Each row was made from one small tree. The marks that hang from a mark follow it in brackets, in the order of their numbers. Every link used is in the known rows. Write each row's tree.
In the rows, 128 means zero.
Known rows
K_169{K_60 K_752{K_817{K_675}}}: [126 139 151 112 143 127 109 137 119 114 133 126 131 105 128 139 117 114
 132 129 133 135 111 142 133 131 138 120 152 115 124 130 138 139 129 114
  88 112 159 124 121 134 140 133 126 144 123]
K_60{K_169{K_752} K_540}: [121 135 138 121 149 139 110 124 113 117 129 126 128 124 133 127 122 112
 132 126 127 127 116  82 138 137 145 129 104 114 130 136 145 130 135 134
 116 151 157 121 105 131 121 136 131 144 153]
K_752{K_169{K_60{K_540}} K_817 K_934{K_657 K_830}}: [120 128 163 121 169 132 138 138 123 142 120 136 140 130 121 118 112 143
 162 109 137 120 120 130 134 122 141 128  97 107 115 124 141 122 151 135
 151 156 155 147 133 120 109 137 101 130  76]
K_540{K_60{K_169} K_752{K_817{K_675 K_830{K_934}}}}: [128 138 171 107 152 125 118 128 116 113 128 149 134 130 110 129 108 127
 103 128 136  87 118  81  97 124 145 116 152 115 135 118 115 131 136 118
 113 184 131 152 101 130 161 130 123 150 103]
K_540{K_752{K_817{K_830} K_934{K_675{K_929}}}}: [137 140 142 121 138 123 134 140 118 137 148 151 134 142 122 130 119 110
  95 124 136  95  85 129 113 131 137 110  81 116 131 123 130 142 124 116
 155 149 124 160 119 125 135 121 139 128  99]
K_934{K_675{K_817 K_929{K_657 K_752}} K_830}: [129 138 126 135 119 130 134 143 119 123 138 153 117 160 134 129 124 109
 187 119 129 115 127 118 127 117 134 126  66 116 147 122 144 141 110 115
 171 143 153 141 140 129 148 122 127 139 143]
K_934{K_657 K_830{K_817{K_675}}}: [125 134 131 115 133 133 144 147 118 119 119 138 140 102 137 129 114 147
  73 104 133 126 116 117 109 120 141 136 147 116 150 120 152 132 133 128
 122 159 126 125 142 145 120 132 121 130 144]
K_675{K_817{K_657 K_752{K_934}} K_929{K_830}}: [135 138 130 126 131 124 109 138 128 143 139 141 109 114 136 133 126 133
 149 128 138 117 137 126 149 145 144 117 112 111 136 140 124 143 121  70
 132  71 138 124 134 130 129 107 145 139 145]
K_830{K_817{K_657{K_934} K_675 K_752}}: [127 135  96 109 134 128 131 140 124 122 132 128 115  65 136 135 117 154
   4 116 131 125 116 123 128 142 147 128 178 113 148 127 141 141 137 112
 105  71 146 113 120 136 108 126 128 139 160]
K_934{K_675{K_929{K_657 K_830{K_817}}} K_752}: [127 141 136 136 121 131 144 150 121 117 140 145 109 141 132 132 123 126
  76 120 130  87 122 127 106 118 137 122  70 116 132 133 168 136 107 125
 161 151 135 102 130 153 127 119 123 141 132]
K_60{K_540{K_752{K_934{K_830}}}}: [121 142 130 121 155 133 128 137 114 134 127 142 158 126 136 115 114 115
 128 120 134  95 113  95 125 132 149 119  98 121 132 126 142 140 148 128
 168 144 115 152 128 124 120 133 127 123 142]
K_817{K_675{K_929{K_657 K_752{K_169 K_934} K_830}}}: [130 141 127 140 145 137 108 137 126 149 137 147  90 163 110 134 129 108
  94 131 138  75 144 138 124 131 130 113 122 110 124 138 140 144 115  93
 116 160 162 152 131 124 136 107 107 149 111]
K_830{K_934}: [126 142 141 119 137 136 107 143 115 121 130 126 146 108 139 133 116 155
 147 117 134 112 130 105 107 123 152 132 102 118 153 128 147 135 144 137
 119 137 117 123 113 152 166 138 127 147 158]
K_675{K_934{K_657 K_752}}: [127 136 147 120 136 140 144 148 122 126 127 121 140 102 144 132 126 176
  94 114 129 140 128 108 139 131 147 123  81 108 141 134 153 126 146 129
 122 146 114 114 137 166 151 125 126 123 170]
K_169{K_60{K_540} K_295 K_752{K_934}}: [124 139 164 120 157 136 109 119 113 141 137 121 144 123 132 124 119 112
 128 134 132 137 134 113 130 115 146 114 117 111 115 132 148 141 144 130
 109  86 157 125 116 135 117 141 114 136 148]
K_830{K_817{K_657 K_752{K_169{K_295}}}}: [125 140 131 116 158 127 108 120 126 142 131 123 119  98 139 134 117 146
  32 126 138 133 130 108 137 101 149 119 157 107 129 126 147 132 124 130
 116  56 168 122 111 140 115 128 133 152 124]
K_817{K_657 K_830}: [126 139 125 116 142 132 111 137 115 126 131 137 135 147 143 132 122 123
  85 112 134 114 119 120 145 129 149 123 140 105 155 126 129 137 130 134
 124 129 137 126 115 147 133 107 136 138 170]
K_60{K_169 K_540{K_752}}: [120 138 135 121 150 135 111 126 115 120 128 129 135 123 134 119 120 118
 134 123 131 104 104  89 139 131 145 123 102 119 149 137 141 132 133 134
 138 171 134 146 103 134 125 135 137 141 149]
K_830{K_817{K_657{K_929 K_934}}}: [127 145  99 109 118 132 118 147 124 119 132 131 137  92 140 135 120 120
  66 105 129 139 135 114 143 147 153 129 105 109 161 135 163 137 166 121
 125 123 139 121 106 138 110 139 117 142 159]
K_817{K_657{K_929{K_675}} K_830}: [123 154 123 116 117 136 106 138 117 119 131 146 140 180 137 133 126  80
  91 116 134 126 114 122 152 133 139 121 124 107 157 131 133 131 148 166
 113 125 139 129 111 137 128 110 138 141 173]
K_60{K_169{K_752{K_934{K_830}}} K_540}: [118 136 143 120 157 140 133 126 112 131 125 143 139 126 123 127 116  98
 120 125 129 126 123  77 130 141 147 128  97 113 114 126 144 130 151 132
 149 161 156 131 119 113 117 138 122 129 137]
K_675{K_817 K_934{K_657{K_929} K_830}}: [129 141 143 113 115 132 130 146 125 125 126 143 155 128 145 129 126 118
 169 105 129 181 136 103 140 138 150 129  64 112 160 130 147 123 172  97
 140 145 120 130 147 136 144 130 126 126 164]
K_657{K_817 K_929{K_752 K_830} K_934{K_675}}: [112 154 118 119 106 133 141 144 125 116 142 151 121 131 128 131 137  55
 219 116 128 108 152 125 133 125 149 111  61 117 162 147 134 158 169 108
 103 137 132 139 112 125 138 128 111 138 172]
K_752{K_817{K_830} K_934{K_657 K_675}}: [121 134 149 116 137 130 156 144 121 133 139 139 135 131 131 132 120 144
 140 109 138 101  97 125 118 121 134 124  97 104 139 123 131 127 145 146
 117 161 129 138 130 138 130 118 116 119 104]
K_830{K_817}: [125 142 123 118 133 128 109 144 116 120 131 127 139  99 145 133 116 130
  98 110 133 110 128 114 105 128 149 131 106 119 154 129 163 137 131 136
 125 144 120 124 112 154 124 140 138 141 141]
K_675{K_817{K_657 K_830} K_934{K_752}}: [128 132 141 114 137 124 130 138 121 129 134 140 129 122 143 134 124 141
 102 119 133 151 124 113 138 141 154 116 114 104 141 123 129 135 141 100
 144 128 126 118 122 157 145 107 151 129 167]
K_169{K_60{K_540} K_752{K_817{K_657{K_929}}}}: [125 143 151 113 132 127  97 136 123 112 133 125 140 127 140 124 120 103
 124 128 133 151 105 117 174 143 141 120 118 106 123 138 139 130 156 117
 119  87 172 122 113 126 110 134 118 147 128]
K_929{K_657 K_830{K_817{K_752} K_934{K_675}}}: [113 141 147 129 127 131 133 147 123 111 141 141 114 125 130 130 120 153
  78 127 137  71 122 114  75 111 142 130  96 119 139 124 151 129 132 143
 118  88 136 101 133 144 142 125 113 150 130]
K_934{K_830}: [123 144 126 121 140 136 122 143 113 122 124 141 151 130 143 131 118 106
 138 110 130 123 128 109 128 120 151 127 104 118 151 127 148 138 136 136
 154 147 124 128 127 138 142 129 134 132 163]
K_657{K_817{K_752} K_929 K_934{K_830}}: [123 149 104 108 119 132 135 140 123 120 125 154 150 126 139 132 124  59
 164 111 127 156 142 110 132 136 162 115  86 117 148 132 128 144 180 113
 151  82 133 116 122 118 134 136 100 133 175]
K_657{K_817{K_752} K_929{K_830} K_934{K_675}}: [116 151 118 113 111 132 143 143 127 118 143 150 126 126 131 132 134  60
 184 114 128 128 138 122 131 128 152 113  75 120 156 147 125 148 170 108
 112  81 131 111 117 120 132 123 112 136 177]
K_830{K_817{K_657 K_752{K_169{K_60}}} K_934{K_675}}: [121 133 171 111 157 127 129 142 125 129 141 124 120  95 121 132 113 176
  41 126 141 121 129 139 111 112 145 134 131 113 133 118 143 127 131 139
 124  59 165 118 107 132 140 138 129 155 118]
K_830{K_817 K_934{K_657{K_929}}}: [129 145 148 115 116 134 120 149 122 114 126 126 154 104 142 130 117 161
 115 113 136 135 125 105 103 127 149 135  83 113 156 128 162 124 166 135
 111 143 117 120 121 156 141 149  99 148 142]
K_540{K_60{K_169{K_295}} K_752{K_817}}: [125 146 161 114 151 126 108 115 120 124 129 130 140 114 127 129 112 111
 155 127 131 102 138  69 142 100 145 111 115 113 136 134 141 131 129 128
 116 159 146 152 100 131 148 140 130 145 105]
K_675{K_817 K_929}: [140 136 126 124 125 125  98 142 118 130 135 133 132 123 143 133 122 122
 199 113 130 141 127 120 131 136 146 127  84 119 156 135 143 141 116  94
 142 140 125 129 118 148 146 130 150 145 152]
K_929{K_830}: [119 147 130 126 135 136 107 142 117 121 131 137 129 134 140 132 128 109
 158 114 133  94 137 120 128 122 149 122 102 119 155 143 147 142 130 121
 110 145 118 124 123 147 142 116 138 140 163]
K_657{K_817{K_675 K_752{K_169{K_295} K_934} K_830}}: [126 138 144 111 162 126 122 112 123 161 134 150 126 138 122 136 120  74
 109 129 141 137 133 121 107 106 147 103 182 110 121 121 100 142 145 109
 108  83 155 132 111 126 130 115 107 138 125]
K_295{K_169{K_60{K_540} K_752{K_934{K_830}}}}: [121 142 157 123 158 136 126 150 114 132 130 139 138 129 126 122 116  90
 122 123 131 134 133 118 128 145 149 135 101 114 105 125 139 135 152 131
 149 132 146 131 115 124 112 141 116 134 121]
K_295{K_169{K_752{K_817{K_675{K_929{K_830}}} K_934}}}: [135 143 139 130 133 129 114 155 124 135 139 146 100 106 113 139 122  92
 109 129 136 118 116 126 127 154 135 127 128 115  99 139 130 145 126  81
 105 155 142 138 119 122 130 122 131 145  78]
K_929{K_657 K_675 K_752{K_169} K_830{K_817 K_934}}: [106 147 135 140 143 133 107 140 123 118 127 143 100 161 111 133 122 142
 119 133 141  42 154 125  80 112 139 124  88 113 126 125 164 131 126 174
  87 153 152 145 121 142 149 128 115 167  99]
K_830{K_817{K_675}}: [127 139 123 115 132 129 113 143 117 120 131 129 134  88 135 134 114 125
  71 114 134 118 120 119 103 130 143 132 155 121 154 127 154 136 127 123
 113 148 123 124 113 149 121 135 139 140 143]
K_830{K_934{K_752{K_817}}}: [124 139 151 119 138 129 127 144 120 113 125 128 143  86 139 136 111 163
 167 126 135 115 110 104 109 118 151 123  95 115 122 125 145 135 144 136
 144 147 120 117 113 160 171 139 120 143 114]

Write each row's tree
[123 141 158 119 153 125 101 120 117 123 133 124 147 119 140 115 116 116
 150 129 134 117  96 120 133  99 145 110 119 118 133 133 143 140 131 128
 129 109 145 149 113 139 124 140 129 144 118]
K_169{K_60{K_540{K_752{K_817}}} K_295}
[124 130 155 114 143 137 147 131 123 117 123 141 123  99 119 139 120 141
  67 118 130 158 104  93 138 138 139 131 128 107 122 124 139 121 147 107
 100 168 165 133 146 115 147 130 125 128 118]
K_60{K_169{K_752{K_817{K_675{K_934{K_657 K_830}}}}}}
[125 138 144 119 161 132 129 122 129 155 130 122 129  99 134 134 117 162
  71 124 139 126 140 112 112 102 144 118 122 106 120 125 153 128 139 137
 103  84 151 129 126 143 115 135 104 138 104]
K_830{K_817{K_752{K_169{K_295} K_934{K_657}}}}
[120 145 175 116 153 137 148 124 113 140 141 138 149 127 123 135 118  93
 122 128 132 145 139 123 125  95 143 116 104 113 117 121 148 143 145 138
 129  94 164 125 130 120 143 138 120 125 149]
K_169{K_60 K_295 K_752{K_934{K_675 K_830}}}
[118 138 151 119 134 133 180 148 122 112 124 138 142 107 141 130 116 151
 168 109 130 126  98 110 138 103 138 126  85 110 126 124 145 130 136 151
 159 158 131 119 142 146 147 126 120 119 120]
K_934{K_657 K_675 K_752{K_817} K_830}
[122 139 133 115 154 127 116 120 122 126 133 123 131  97 134 116 116 147
 116 122 131 120 103 123 160 112 148 112 133 107 135 134 140 145 144 122
 120  90 164 146 111 132 113 137 119 142 130]
K_169{K_60{K_540{K_752{K_817{K_657{K_934}}}}} K_295}
[131 134 145 133 148 128 102 134 126 149 138 138 113 160 115 134 122  99
 174 129 138  97 166 156 132 134 140 114  81 107 128 133 136 141 128 113
 135 136 174 152 115 127 144 134  85 151 106]
K_675{K_929{K_657{K_817} K_752{K_169{K_60} K_934}}}
[122 136 152 115 127 128 129 144 120 122 141 129 141  96 136 131 118 157
 231 115 134 127 124 107 104 117 145 138  86 121 158 126 138 137 141 127
 123 139 120 123 113 147 169 139 142 143 149]
K_830{K_934{K_675{K_817}}}
[112 151 145 131 145 129 106 120 124 142 136 141 102 148 116 133 134 103
 186 133 136 116 162 119 119 101 142 109  89 115 135 137 147 145 129 124
  77 127 146 163 123 134 150 119 165 150 135]
K_929{K_675{K_817 K_934} K_752{K_169{K_295}} K_830}
[121 134 158 122 165 127 120 137 120 127 125 126 131 121 129 123 115 127
 161 122 132 125 114 130 131 120 145 118 105 114 110 132 145 131 133 134
 161 142 150 127 103 146 121 135 123 144  92]
K_934{K_752{K_169{K_60{K_540}} K_817}}
[137 135 130 125 125 126 113 138 121 131 133 144 120 119 138 130 126 135
  99 120 130 150 138 111 151 142 149 123  88 112 149 125 139 146 125  73
 160 121 142 151 140 128 148 123 161 136 163]
K_675{K_817{K_657} K_929{K_752} K_934{K_830}}
[124 145 108 108 113 133 141 148 125 119 142 132 134  91 136 134 123 121
  63 102 129 139 125 114 142 137 145 134  99 112 165 133 161 136 164 130
 130 123 142 119 107 131 109 139 125 136 159]
K_830{K_817{K_657{K_929 K_934{K_675}}}}
[121 139 143 117 129 126 149 143 120 122 138 130 137  98 147 133 121 132
 229 118 130 135 118 113 129 116 142 124  88 118 144 131 142 139 130 126
 147 145 121 113 114 158 150 127 146 130 155]
K_934{K_675{K_817} K_752}
[138 133 132 122 123 129 124 137 118 127 129 147 119 156 130 129 128 113
 130 121 134 117 122 136 123 128 139 113 137 110 152 128 110 152 118 100
 102 151 136 146 130 147 141 112 111 141 163]
K_934{K_657{K_817{K_675{K_929{K_752}} K_830}}}
[125 139 126 117 140 127 118 140 122 134 136 129 137  87 139 136 116 133
  62 124 138 107 126 116 100 135 149 122 112 118 134 125 154 132 140 129
 128  90 122 123 120 142 115 137 128 132 127]
K_830{K_817{K_752{K_934}}}
[118 157 135 125 112 139 105 144 121 121 136 144 132 153 126 133 135  75
 104 118 132 126 136 117 129 138 142 119  71 121 157 147 155 132 159 136
  97 138 115 132 126 131 141 121 154 138 172]
K_657{K_929{K_675{K_934} K_830}}
[126 146 163 115 151 136 108 112 114 126 131 126 135 130 123 136 118 103
 134 128 126 129 170  60 143 107 148 116 117 109 128 135 146 134 131 132
  92 133 162 120 103 135 146 139 124 147 154]
K_540{K_60{K_169{K_295 K_752}}}
[120 137 113 113 134 130 168 148 124 120 138 128 125  66 135 135 117 166
  64 109 128 119 122 117 134 129 147 129 107 109 141 128 161 141 141 141
 142 128 137 107 108 151 120 133 130 129 156]
K_830{K_817{K_657{K_934{K_675 K_752}}}}
[127 135 143 113 135 128 136 145 122 117 126 125 134  59 134 136 108 186
  42 126 137 122 115 107 110 126 146 132 170 113 131 120 145 137 137 120
 128 131 130 106 112 162 146 133 126 145 145]
K_830{K_817{K_657 K_675} K_934{K_752}}
[123 142 127 122 166 133 104 133 117 134 130 127 138 135 136 115 120 129
 140 121 134  98 114 102 136 128 147 119 104 120 138 135 141 136 131 133
 137 144 133 153 106 135 123 130 134 145 133]
K_60{K_540{K_752{K_169}}}
[122 138 168 121 167 128 119 116 120 135 125 125 133 121 132 123 115 120
 152 126 132 142 115 120 132  92 145 111 117 111 105 130 146 134 132 135
 153 124 162 126 102 149 119 137 119 146  94]
K_934{K_752{K_169{K_60{K_540} K_295} K_817}}
[123 128 183 113 153 128 140 141 128 132 137 124 125 117 127 129 121 188
 214 122 137 140 131 142 114 106 141 131  95 113 140 124 128 125 136 129
 105  78 153 120 126 142 164 133 115 150 128]
K_830{K_934{K_657 K_675{K_817{K_752{K_169{K_60}}}}}}
[114 139 132 130 125 129 108 135 118 114 130 149 118 185 126 132 122 134
 207 134 138  78 130 122  88 118 140 120  95 109 143 114 132 134 130 170
 101 140 140 143 124 152 166 118 117 155 140]
K_929{K_657 K_675{K_817{K_830{K_934}}} K_752}
[125 140 122 114 137 127 131 142 116 119 125 144 136 100 140 133 113 110
  27 119 133 128 107 115  96 123 147 126 160 124 138 117 144 135 127 119
 144  95 129 118 132 134 120 130 136 134 145]
K_934{K_830{K_817{K_675 K_752}}}
[127 147 125 114 117 129 102 143 126 116 132 130 143 109 145 135 120 108
 134 114 136 140 107 109 171 135 142 126 117 107 150 138 140 128 155 119
 129 125 145 131 113 134 128 126 127 143 128]
K_752{K_817{K_657{K_929}}}
[124 141 155 117 169 125 110 137 125 143 135 130 137 115 120 133 114 124
 160 127 141  98 122 149 132 129 144 112  98 113 121 131 143 133 141 124
 128 139 146 165 110 125 141 138 119 140  73]
K_540{K_752{K_169{K_60} K_817 K_934}}
[123 139 125 112 168 136 132 135 123 134 124 139 121 128 126 133 120 132
  72 113 129 137 144 145 155 127 156 120 127 107 132 126 135 136 142 126
 147  62 175 123 123 116 130 123 116 141 154]
K_817{K_657{K_934{K_830}} K_752{K_169{K_60}}}
[119 142 119 132 135 137 113 139 121 132 135 129 126 136 136 134 123 125
 136 127 136  75 141 117 129 132 138 120  93 107 139 130 150 134 138 142
 119 143 143 143 127 142 142 124  99 134 137]
K_929{K_657 K_752{K_934}}
[114 142  97 129 127 134 127 144 123 113 132 143  95 119 126 134 126 122
  73 120 131  66 139 133  97 131 141 119 131 112 148 132 160 147 131 116
  91 151 144 132 131 142 116 121 104 145 142]
K_929{K_657{K_934} K_752 K_830{K_817{K_675}}}
[119 151 112 115 134 131 119 137 130 131 131 150 120 142 127 134 133  60
 190 116 132 128 161 126 135 135 159 108  83 114 141 149 127 143 171  99
 113  89 144 121 111 120 131 124 101 149 150]
K_657{K_817{K_752{K_169}} K_929{K_830} K_934}
[124 146 138 119 143 129 104 123 119 122 133 125 135 108 141 138 119 117
 154 130 133 136 117  98 135 104 146 114 116 110 118 131 148 140 134 129
  94 103 156 127 121 140 145 136 126 144 121]
K_169{K_295 K_752{K_817}}
[127 138 135 112 147 127 121 132 118 131 136 144 129 124 125 141 116 101
  96 130 138 117 101 119 111 142 139 113 155 109 111 121 125 139 142 113
  98 135 143 135 124 129 129 118 122 131 107]
K_169{K_752{K_817{K_675 K_830} K_934}}
[114 155 104 120 112 133 119 144 128 112 131 144 118 129 124 135 127  97
 153 111 132 108 124 125 161 138 139 120  98 108 147 147 145 136 161 145
  94 129 146 133 117 122 124 119 131 144 136]
K_752{K_817{K_657{K_929{K_675 K_830} K_934}}}
[121 140 152 116 136 145 142 128 119 127 121 142 149 141 126 125 122  99
 132 121 129 152 119  76 152 143 143 127  77 104 119 133 145 122 175 127
 137 165 158 128 130 113 111 138  93 127 141]
K_60{K_169{K_752{K_934{K_657{K_929} K_830}}} K_540}
[125 145 164 114 149 130 108 111 119 120 130 128 132 115 124 138 114 104
 154 129 128 127 152  61 144 106 146 115 116 108 117 133 144 130 132 129
  94 137 168 127 103 129 141 142 124 148 109]
K_540{K_60{K_169{K_295 K_752{K_817}}}}
[123 144 110 117 144 140 155 145 115 120 119 144 143 113 139 134 118 122
 133 110 123 130 135 111 126 125 158 118  87 113 133 126 154 146 149 137
 169 146 122 114 124 147 142 130 117 124 172]
K_657{K_934{K_752 K_830}}
[127 136 145 109 136 125 120 134 118 122 130 149 135 128 132 132 117 112
 119 127 138 122 117 118  86 124 152 118 167 117 142 118  97 144 146 113
 108  88 126 115 118 142 160 120 112 147 163]
K_657{K_817{K_675 K_752 K_830{K_934}}}
[119 139 112 124 131 141 163 147 121 119 137 132 124 120 135 134 123 143
 134 112 124 105 127 118 131 122 141 124  77 110 141 131 156 132 142 157
 146 143 143 101 121 150 140 125 102 128 164]
K_929{K_657{K_934{K_675 K_752}}}
[135 144 161 126 155 127  97 121 121 141 135 141 105 151 127 132 126 102
  48 130 134 128 142 151 101  97 150 107 113 118 125 134 156 145 105  98
 127  63 161 123 118 137 118 128 135 160 118]
K_675{K_929{K_830{K_817{K_752{K_169{K_60 K_295}}}}}}
